Each row was made from one walk, in order. Every step used is in the known rows, and no mark comes twice. Write each row's walk.
Known rows:
muveg > mufu > suto > gobim > rezuz: [  4   6   8   2 -44  21 -12 -36 -10 -24 -43 -23  -6 -16   6 -18  -6 -23
  -8 -17 -28   9  -1   3  20 -24  53  45  14 -19  -8  15 -33   5   7   8
 -10 -21  10  15  28  12  29  24   6  16 -20  31  28  -3  31 -18  10 -26
   8]
mufu > gobim: [ 16 -12   9  17 -10   7  -9 -23 -42  -1 -12   3   7 -22  -9 -29  11   5
  11  -8 -20  15 -19  15  11  15  15   5   7  29 -10   7 -10  10  14  12
   5   8   4  16  -1  -5  -3   8  32  18  10  -6  10   0 -16  20  -1   0
  25]
muveg > rezuz > bati: [-31   2 -17   5  -2   6   5 -35 -38  17 -12 -35  -6 -13 -21 -30  -7   9
  23  -8 -15  -5 -13  17   6  15  26  15  11  41   4 -54 -40  10 -34 -43
  25  19  60   4  -7  -9  -4  11   8  11  -1  47  34  42 -10  23  23 -43
   4]
mufu > gobim > rezuz > suto > susa > muveg: [  0  -4  -1 -25 -10  -8 -20  -5  18 -10   4  32  12 -34 -11 -16   7 -21
  20 -12 -22  15  -2  15  13  17  26   8  13   5 -11  40   3  24   6  -2
 -24   6  10  11  15   0  -7  13  36  -7 -31 -13  13   8  18  12  23  17
  20]
mufu > susa > muveg > rezuz > suto > gobim: [-48 -22 -53   1  14   2 -24  -9  21 -20   8 -31   4 -36 -15  -7 -15 -10
  26 -39 -37  12   9 -19 -36  22   7 -26  12 -27  -9 -39  -8   9  11  -2
 -23  18  19  36  -1 -25  -3  -1   1   7 -21  40  -1  10   2 -15  26 -24
  51]
mufu > suto > gobim: [ 11  -2   7  23 -18  19  -2 -34 -28 -26 -37 -15   6  -4 -12 -34 -11 -11
   4   0  -7 -19   5  -1 -11   3  27  39 -17 -18 -13   2 -26  -2  35   6
  -8 -13  20  28   4  -3  33  22   2   5   0  21   3  -8  19 -27   3 -27
  29]
mufu > suto > susa > muveg > rezuz: [ -5 -16 -29  22  11   2 -13 -35 -22   7 -12   0  -9  -4 -19   0 -25 -41
  14 -11 -13 -28   0  10  -6  13  18  43   5   6   2   9   2   3   7  -6
   2 -16  27  40   8  11  19  28  15 -14 -28  34  11  -7  30   3  17 -24
  39]
muveg > suto > susa > mufu > gobim > rezuz: [-13  -2  -8  10   1 -40   8 -34 -23 -22 -21 -23   9 -34  10  26   0 -16
  23  -7 -34 -22   6   8   6  15  37   0  11   9   9  31   1  23   3 -21
  16 -10   1  38 -10  33  23  11 -15 -31  -6   7   4  -6  23  19   3  34
   0]
bugep > voli: [ 12  23   9  30 -11 -16   2 -31 -50   3 -23 -14   8  -8  10 -41   9  -8
 -14   6 -17 -18  11   2   9  33  11  -6 -24  42  18 -23   9   4  -7  -9
  -3  16  12  11 -23  12 -11   2  12  31  27  14  28  17 -10  -6 -10  -1
  21]
susa > muveg > mufu > gobim > rezuz > suto: [-10   7  -6 -43  -4   9 -43  -9  17 -10  -5  17  -4 -37  -1   5   5 -19
   8 -35 -38  38   5  -3  10  -1  21   4  21  -4 -16  25 -11  15 -17   3
 -34  -3 -19  15  32   6  -5   4  32   9 -33  37  15   1  41  19  23  -5
  26]
suto > rezuz > tesas: [ -8  11   1  19 -25 -10  28 -50  11 -11 -42  13 -20  26 -15 -31   0 -22
 -14  17 -17 -12  24  20 -29  22   9  -8  -2  30 -21   6  -9  -2  11  -6
  13  21  11   3 -37 -18  10  22  19  15  12  31 -15  -2   9  -4  15 -17
   2]
muveg > suto > rezuz: [-20   6 -14  13 -18 -24  42 -48 -26 -11 -35 -21 -16  -2 -12  25  -9  -7
   2  -7 -19 -20  24 -21  -5  27  21   0   4  11   0 -12 -27  21  16 -21
  10   0   6  26 -24  20  22   9  -9 -17  36  13  -2  -2  22  18  -1  14
 -10]
mufu > suto > susa > muveg > gobim > rezuz: [  8   5 -20   0  14   0 -17 -25  -6  -8 -23  13 -11 -14  -7   5 -17 -35
  10  -9 -26 -28   6   6   2  10  38  36  17   4   0  28  -6  22  14  -7
  -7 -12  11  31  16  14  28  27  14  -7 -39  21   7 -16  47  -2  10 -11
  28]
suto > rezuz: [ -5  -1  -1  29 -20  -4  33 -41  -3  -4 -40  -5 -22  10 -32 -25  -8 -13
 -11   7  -8 -15  16  -5  -8  12  12  -1  -2  24 -16 -11 -18  13  18  -5
  21  23  12  -2 -24  -5   9   8   4  22  40   7 -23   0  -4   7  -6  -3
   0]
muveg > mufu: [-11  -5   4  17 -21   8  -9 -46 -40   9 -30 -28 -26 -16   0  -9  -2  -1
 -14 -31 -31   8  -5   5  18 -10  29  10  11  25  -4  -9 -31   4 -25  10
  14   0  -7  15   8   7   3   7  10  25  13  40   9   3   4   6   5 -16
  18]
bugep > suto > susa > muveg: [-11 -35 -35  22  -4 -14   1 -35 -31  -1  -1  -2 -18  16 -56  -1   0  15
   5  -4 -21 -36   7 -25  -7  13  21  -7  -9  45  14 -10  -6  19  -6 -14
  19 -18  -5  24   3  17  15  12 -14  10  37  45 -15 -17 -15  29   0  20
  37]
suto > gobim: [ -4  -8  11  25 -23   2  11 -43 -16 -26 -31 -23 -14  -8 -26 -35 -12   9
 -11  -3 -10 -10  15  -3 -23  -5  30   2 -26   5  -7 -13 -24  11  17  -3
  11   8  27   3 -15 -16  19   4 -14   9  35  33 -13  -6 -10 -26  -4 -12
  14]
mufu > susa: [-17 -23 -16  42   9  17 -15 -22 -23  -2  -3 -35   5 -24  -8 -23  -1  11
  10 -29 -26  -5  -8 -19  -9  24   6 -26  18  11  -7 -33 -17   7  17   8
  23  15   2  34 -23 -15  -5  -1   8  44   7  11 -10   8 -23  -5   2  -7
  47]
gobim > suto > rezuz > muveg > susa: [-18   2 -18  28 -25  -5  13  -4  10   6 -26  11  22  12 -27   1 -12 -26
  11  -5 -35 -28  -3   7 -17  33  19  19  31 -21  21  21 -17  10  21 -14
   2  13  22 -10 -13 -17  18  -6  15 -22  -7  -4 -16   4  14  23   6 -28
  24]
suto > susa: [-12 -23  -3  51   0 -14  14 -55 -26  13 -13 -11 -26   4 -31 -16 -22 -15
 -11 -10  -8 -37   0  14  -7   3  27   6  -7  43   8   2   3  15  -8  -7
  36   5  15  13 -22   0   4  13   0   5  26  14 -19  -1  -6  -1   1   9
  16]
bugep > suto > gobim: [ -6 -29 -17  23 -41   0  19 -31 -38 -23 -21 -25  -8  11 -48 -33  13  44
   1  14 -17 -20   7 -28  -9   0  36  -6 -18  17   6 -22 -34  13  20  -4
  12 -13  13  21   1   3  23  11 -29  20  56  45  -2 -14 -31   3  -5   5
  28]
suto > gobim > rezuz > bati > mevusi: [ -7  20  27 -13 -23   2  19 -25  14 -41 -20 -11   7  -3 -26 -39  -2   4
  -3   7 -12  -8   6 -12  -1  -4  55  18   2   5 -12  -3 -37  32  -8 -46
  25  20  45  -7 -11 -26  23   7  -5  15  10  24  13  35  14 -19   1 -10
 -27]
bati > tesas: [ -5 -19  22  21 -11   6   7 -76 -43  14 -30  -9 -16   2 -12 -47  -6  -1
  -7   6  -9  -9   5  12   4  33  -1   0 -15  25  -8  -6 -17   5  13  16
  53   2  28  33 -30  19   9   1   8  64  28  19 -17 -17  18   2   6 -18
  13]
muveg > suto > susa: [-26 -14 -16  29  -3 -35  28 -52 -44  -5 -12 -28 -20 -10 -15  33 -19 -11
   9 -21 -20 -37  14   0  -5  21  34   5   0  27  17   0 -10  27  -1 -23
  19  -9   6  39 -20  22  17  16 -11 -30  24  16   6  -2  20   7   2  24
   5]
susa > muveg > rezuz > bati > tesas: [-26   2 -21 -21  21   2 -21 -42 -12   2  -4  -6  -8 -10 -27 -18 -17  -7
  22 -17 -20  -1   5   6  -6  25   4   8   4  30  -7 -32 -18  14 -24 -32
  19   9  38  19  -2   4   3  -6  11  32 -11  65   9  11  29  27  31 -47
  13]
mufu > gobim > rezuz > bati > tesas: [ 13   8  32 -14 -21  18 -11 -28 -11 -11 -13  13  22 -26  -6 -45  22   0
  19   2 -19  25 -22  22  32  19  38  18  22  34 -10  16 -16  29   4 -16
  23  15  36  -1  12  -5   4   8  31  49 -19 -13  20  15  13  26  16 -10
 -12]
mufu > susa > muveg > gobim: [-23  -7 -45   5  40   5 -37  -9 -10 -15  -1 -25  -6 -41   0  11  -7   6
  19 -40 -53   1   4 -21 -15  21  12 -32  26   8  -3 -30 -14  23   6   3
  -5  23 -21  35  -1 -14   2  -2  14  34 -15  38 -13 -10   0   4   6 -16
  49]
gobim > suto > rezuz: [ -9 -13   0  25 -28   7  27 -15 -14   4 -47   4   9   7 -25 -13  -1 -16
  -3  -8 -26 -29   4   3  -6  28   8   9  12  -4   9  24 -18   7  19 -18
  10  11  12   2  -9  -5  19   9  11 -16  19  -3  -8  -5  25  25  -8 -12
  23]
mevusi > tesas: [  6  -2  21  11   3 -25   3 -24 -27  -1 -18 -21   2  11 -19 -28   9  -1
  -4  15  -9  -8  -1  18  -3  19  11  -7 -19  21  -5  -4 -25  -1  -1 -10
  31  -9  16 -17 -17   3   2   2 -19  31   3  38  -9  15 -17   4   6 -32
  16]
mufu > gobim > rezuz: [ 19  -3  25  -4 -27  10 -14  -3  -8  -5  -9  21  16 -34   1 -36  22   2
  13   4 -26  28 -17   9  22   7  30   9  21  24  -9  29 -21  23  10   6
  10   3  22   9   0   3  -7  12  31  25  -9 -12  18   9  -7  23  -3   5
  11]
gobim > suto: [ -7 -18   9  25 -16  14  -1  -7 -41  10 -31  -4  18  -5 -16 -18   1   4
   1 -17 -32 -27  -7   6  -1  32   8   8   4   3  15  20 -26   4   6 -15
   8  -2  12  17  -6  -3  11   2  15 -17   5  11   3   1  24  26 -10 -16
  43]
muveg > susa > mufu > gobim: [ 14  -8  -5  40  25  -1 -17 -15 -21   2 -48 -24  22 -33  22 -23  -3   6
  26  11 -40   4 -25  18  -2  20  12   8  -7   4   7  -4 -12   1   3  14
  20   7   4  13  -9  -4  24 -20  -8  16 -26  42  -7  -8 -33  33  -2  -1
  22]
mufu > suto > susa: [  8 -13  -7  47  -1   5   3 -46 -36   5 -27  -5  -5   3 -15 -15 -18 -33
  -1  -4  -7 -38  -8  14  -1  13  23  43  -8  10   2  12  -5   4  19   4
  12 -15  18  34   0   5  21  30  14  -1 -14   6   4  -8  19  -5  10  -7
  34]
mufu > susa > muveg > gobim > rezuz: [-19  -3 -36  -7  28   5 -37   3  12 -22   3 -12  -4 -49   4   7  -3   8
  21 -36 -53   5   4 -24 -13  21  18 -30  39  -1  -6 -15 -20  30   7  -3
   0  18 -11  27  -2  -7   0  -2   9  35 -29  36  -4  -4   9   5   7 -12
  38]

Write each row's walk:
[  1  30  -8  15  12 -15 -24 -25  -6 -23 -32 -16  26  -5   1 -23   2 -36
  11  14 -24 -37   5   6 -17  23   7  13  -3 -24 -25  14 -16 -19  27   9
   8  -7 -14  32   0  11  28   3  -7  14 -15  21 -25  -1  17  -1   8 -19
  43]	susa > mufu > suto > rezuz > muveg
[ -7  24  12   4 -25 -16 -20  -6  42 -37 -20 -11  20 -22  -6 -31  -2  -5
  11  15 -34  -4   4  -4 -23  -8  52   4   8 -28  -3  10 -27  14  17  -5
  14   9  31 -10 -18  -7  24 -16 -26   9 -16  40 -19   9 -10 -24  11 -19
   3]	suto > gobim > rezuz > muveg > susa > mufu
[ -1  -6   8  -6 -23  -7  -2 -12   4  -1  -2  20  12 -31  -7 -27  13 -21
  14  -4 -22  13  -7  24  23  15  33   9  12   4  -8  34  -7  23  11   1
 -12   8  19  10  13  -5  -7  20  31  -5 -26 -22  19  12   4   8  13  15
  14]	mufu > gobim > rezuz > suto > susa
[ 16   3   5  31  10   6 -14  -5   8 -20 -60 -22  30 -25  21 -31  -9  -4
  16  20 -36  -5 -12   5 -10  10  27  26 -10 -29   5   5 -27   2  16   6
  11  -6  23  16  -8   7  44 -11 -24  16 -44  57  -1  -8  -1   4   3 -18
  14]	muveg > susa > mufu > suto > gobim > rezuz
[ 16  15  18   7  -1   7 -25 -17  -5 -46 -49 -25  32 -26  16 -44   5 -14
   5  18 -27 -20   7   3 -10   7  16  14 -15 -30 -20  25 -23 -11  24   2
  17 -13   1  33   5  13  38   2 -25  10 -22  40  -9  -7  25 -15  -1 -15
  34]	susa > mufu > suto > gobim > rezuz
[-11 -11   1  48  19 -28  -4 -55 -21  -1 -31 -24  -8 -10 -13 -20 -15 -21
  -6  -3 -20 -45   2  24 -11   9  16  -4 -19  29   2  12  11   2 -11  -7
  38   5 -10  21 -14   8  15   5 -20   1  16  29 -33  -7  -4  -2  -6  10
  27]	suto > susa > mufu
[ -3  32  10  -1   1 -15 -35   8  32  -3  -3   0  23 -22   7 -21   4  -6
  15  19 -38  -3  -9  -8  -5  13  37   7  31  -9   0  14 -33  10   0  -3
  29   3  25   1 -20  11  -1 -21  -2  23 -40  30  -6  23  -9   9  11 -14
  18]	gobim > rezuz > muveg > susa > mufu
[ -4 -21  -5  12 -57   3  16 -15 -16 -29 -17 -10   0   4 -40 -36  19  37
   2  19 -21 -11   7 -37   0  -3  43  -7  -7  13   5 -11 -46  25  19  -7
  17 -17  20  11   2   9  20  14 -28  25  42  39   4 -10 -23   6  -4   7
  15]	bugep > suto > gobim > rezuz
[ -1  15  -1  11   1 -19 -27  -2  -4 -21 -25  -4  48 -18   2 -17  19 -23
  21   0 -43 -15 -10  27 -13  30   8  -3  21 -20 -11  41   4 -11  21   1
   1   7 -23  15   9  -2  15 -11   7  -7 -17  -8 -26  -3   8  29   2 -12
  42]	susa > mufu > gobim > suto > rezuz > muveg
[ -6  -7 -10  31 -20   9  -5 -55 -37   6 -33 -26 -20  -4   0   3 -14 -35
 -13 -29 -24 -10  -8  20  20 -16  43  46  11  10  -1   6  -9   2  -6  11
   4 -18  -5  25  25  12  21  30  13   9 -15  23  16  -8  26 -11  14 -16
  20]	muveg > mufu > suto > susa
[-22   3 -42  13 -46 -18  13 -30 -15  -4  -2 -13 -15  32 -52  -2  16   6
   3   4 -27 -18   8 -28   0   4  41  -4  25  18   0 -20 -33   6  13   2
   9  -4  -5  10   7   4  10   9  -7  28  40  19  -9   0 -24  21  11  -5
  23]	bugep > suto > rezuz > muveg > mufu
[-12 -27   0  43   4 -13  -4 -23 -28  -2 -39 -12  21  -7 -12  -9  -8 -24
   4 -15 -37 -51  -8  28  -9  27  11   3  -4   0  18  43   4   0  -2 -23
  23   0  -5  15  -2   5  21   3 -10 -29  -4  11 -17 -12  24  20  -7  -2
  45]	gobim > suto > susa > mufu
[ -4  -6  -8   8 -47  10   0 -28 -17  -8 -40   9   4  -3   6  -3  13 -28
   2 -24 -50  23  -8  44  12   3  36  21  40   7  -3  41  -8  -2 -10   6
 -20   8 -16  -1  24 -13  15  26  43  -2 -21  10  22 -12  27  21  17 -29
  13]	muveg > mufu > gobim > suto > rezuz > tesas
[-19  25 -21  10 -39 -20   1 -34  14  -5  -6  -3 -16   7 -25   3  -2 -36
  -1  -9 -22   3   2  13   1  -1  41  14  45   3 -17   4  -5   8  14  10
  -2  21  -6 -12   2 -14   1   7  27  17  10  -9 -18   9  -3   1  18 -23
   4]	suto > rezuz > muveg > mufu > gobim
[-32  24 -24  12  -4 -48  -8 -39 -20  -6  29 -15  -6  -1 -19  36 -13 -25
  20 -19 -28 -37  12  -5 -18  23  45   8  26   7  10   1 -11  18   5 -16
   8  -4   8  30 -24  12  -3   3   3 -31   7   3  -9  14  17 -10  20   4
  23]	rezuz > muveg > suto > susa
[  0   1   1  15 -20  18 -14 -43 -48   4 -38 -26  -9 -12  11 -10  -3 -21
  -7 -23 -26   2  -8   9  21  -5  32  40  14   2  -7  -2 -32  -5  -6  15
  -1 -20  -9  34  25   9  18  22  21  20 -15  32  26  -4  28  -3  12 -27
  29]	muveg > mufu > suto
[-15   0 -28   6 -14  -9  18 -21 -31   1 -47  -6 -22  -8  -3  10   3  -6
  11 -12 -49 -25  10  17   6  26  33   0  30   0  12  13 -32  30  13 -17
  -9  23  -7   6   3  -6  22  20   7 -20   3  15  -1 -18  23  20  -5 -16
  20]	muveg > gobim > suto > rezuz
[-33   6 -43  -1  29   5  -9 -17   8 -37   0 -31  11 -27 -19  27 -11  -2
  28 -48 -33  -7   9 -40 -20  34  13 -23  28   2  -8 -36 -10  26  13 -31
   0  16 -12  28   0 -12  13  -3   1  22  -7  28 -10   9  23  15  14  -6
  15]	mufu > susa > muveg > suto > rezuz > bati
[ -7  11  36  -8 -37  12   9 -46  14 -35 -32 -10   5 -12 -26 -54   0   4
  -2   7 -11  -3  14   3   0  -1  47  13  -3   9 -12  -1 -29  33  10 -29
  35  15  51 -17  -4 -12  25   3 -13  43   7  26   0   8  21 -25  17 -22
 -30]	suto > gobim > rezuz > bati > tesas
[-18  36  11 -24 -23 -22 -18  -3  12 -12  20  -2  11 -20  -1   6   9  -5
  16   0 -33  -8   9 -22   1  20  43   5  38  -3  -2  12 -41  27   9 -18
  11  -7  28  24 -23  23  -6  -2  10   0 -13   8   9  28  22   3  13  -2
   8]	gobim > rezuz > muveg > suto
[ -5  -8  18  -1  19 -38  30 -27 -39   1  -9 -21  -5  29 -17 -16   8  -9
  -7  25 -10 -19  -3   2  -3  29  16   7  -4  12 -17  -3 -30   0  -7 -27
  41   3  22  16 -41 -11   4   8  -1   9  13  24  13  44  -1   2 -13  -9
   6]	bati > mevusi > tesas
[-33  19 -24  16  -9 -12 -43 -26  -6   2  29 -32  -2 -15  -8   5  -2 -17
  14 -43 -42   0 -10  -4  -8   2  38  -3  51  -8  -5 -27 -19  -1  -8  17
   4  10  -9  19   2 -11 -18  -5  22  30 -12  14  -8  24  -8 -13  25 -30
  43]	rezuz > muveg > mufu > susa
[-19  14 -20  26 -14 -14   3  -2  14  -1 -34  -4  32   3 -11  -1  -8 -26
  14   4 -44 -35  -3  10 -19  32  15  10  26 -29   9  27 -11   1  16 -15
   5  13   7  -5  -9 -10  27 -13   3 -21 -15   9 -25   1  19  28   5 -26
  30]	gobim > suto > rezuz > muveg > susa > mufu
[-21  -7 -26  -9  18  -2 -22 -14 -14   7  -5  -3 -15 -16 -20  -9 -18   0
  14 -15 -23   0   7  -2 -20  15  -4   0   4  23  -5 -22 -22   5 -15 -15
   5   1  28  30 -10  11  -5  -4   7   4  -1  66   5   3   9  26  10 -29
  36]	susa > muveg > rezuz
[-29   6   2 -23 -13 -13 -13 -25  34  -3  -4  15 -10 -25  -8  -4  -3 -31
  -3 -21 -26   4  17   3  12   5  35   2   6  -5 -11  28 -15  25 -17 -14
 -12  -1   8  13   8  10  -9  15  10  -7 -31  25  13  13  39  -6  26  12
  13]	gobim > rezuz > suto > susa > muveg > mufu
[ -9  27  31 -24   0   2   7 -13  -5  -9  -5  -6  12  -3 -15 -32  11   0
   0   7 -15 -10 -10 -17  22  20  42  17  25  30 -12  -6 -45  30 -28 -53
  39  19  43   6 -14 -12   7   7  17  29  -9  17  33  57  19  15   0   3
 -20]	gobim > rezuz > bati > mevusi
[-25 -28 -23  17  -4  -8  -5 -18  -3   0 -19  20   6   5 -16   7 -17 -31
   7 -21 -42 -33   2  35 -27  30  12  14  13  11  19  37  15   3 -18 -33
   1   3  25  14  -8  -8  14  18  21 -47 -26  36   7  -6  43  18  19 -28
  43]	gobim > suto > susa > muveg > rezuz > tesas
[  1 -16  -4  43  14 -26  -8 -46 -25  -6 -27 -11   3 -22 -11 -18  -7 -23
   8  -4 -24 -30  -5  33  -4   6  17   0  -9  27  -4  28  21   3  -3   1
  28  10 -11  17  -6  -2  15   8  -8   0   5   6 -26  -8 -12   7  -3  15
  27]	suto > susa > mufu > gobim
[-32  -2   1   3 -15  -7   8 -40  -2 -15 -19 -18  -7 -12 -20 -33  -7  -6
   2 -16  -9  -8  26   3 -20  17  20  -8 -39 -25 -16 -12 -27   5  15  -3
 -30  12  11  16  -2 -22   7  10  -2 -18  13  27  -1  13  13 -34  19  -2
  32]	rezuz > suto > gobim
[ 12  17  -2  16 -18  11  14 -41  -2 -13 -49  16   0  22  -1 -31   1 -35
  -4  14 -13 -20  14  15 -17  26  13  31   0   3 -21  14 -14 -13  29   4
  -7  -3  15  26 -10  -9  25  34  29  12 -25  22   8  -8  32  -7  20 -30
  22]	mufu > suto > rezuz > tesas
[ 13  -8   8  14   7  -3 -30   2 -35 -18 -39 -12  43 -30  15 -27  21  -4
  19  -4 -44 -12 -17  26   0  29  -3  -4   0  -7  -5  41  -3 -12   8  -1
   9  -3 -25  28  11   2  20  -9   2  -6 -13   9  -8  -7   6  32  -9  -3
  49]	susa > mufu > gobim > suto
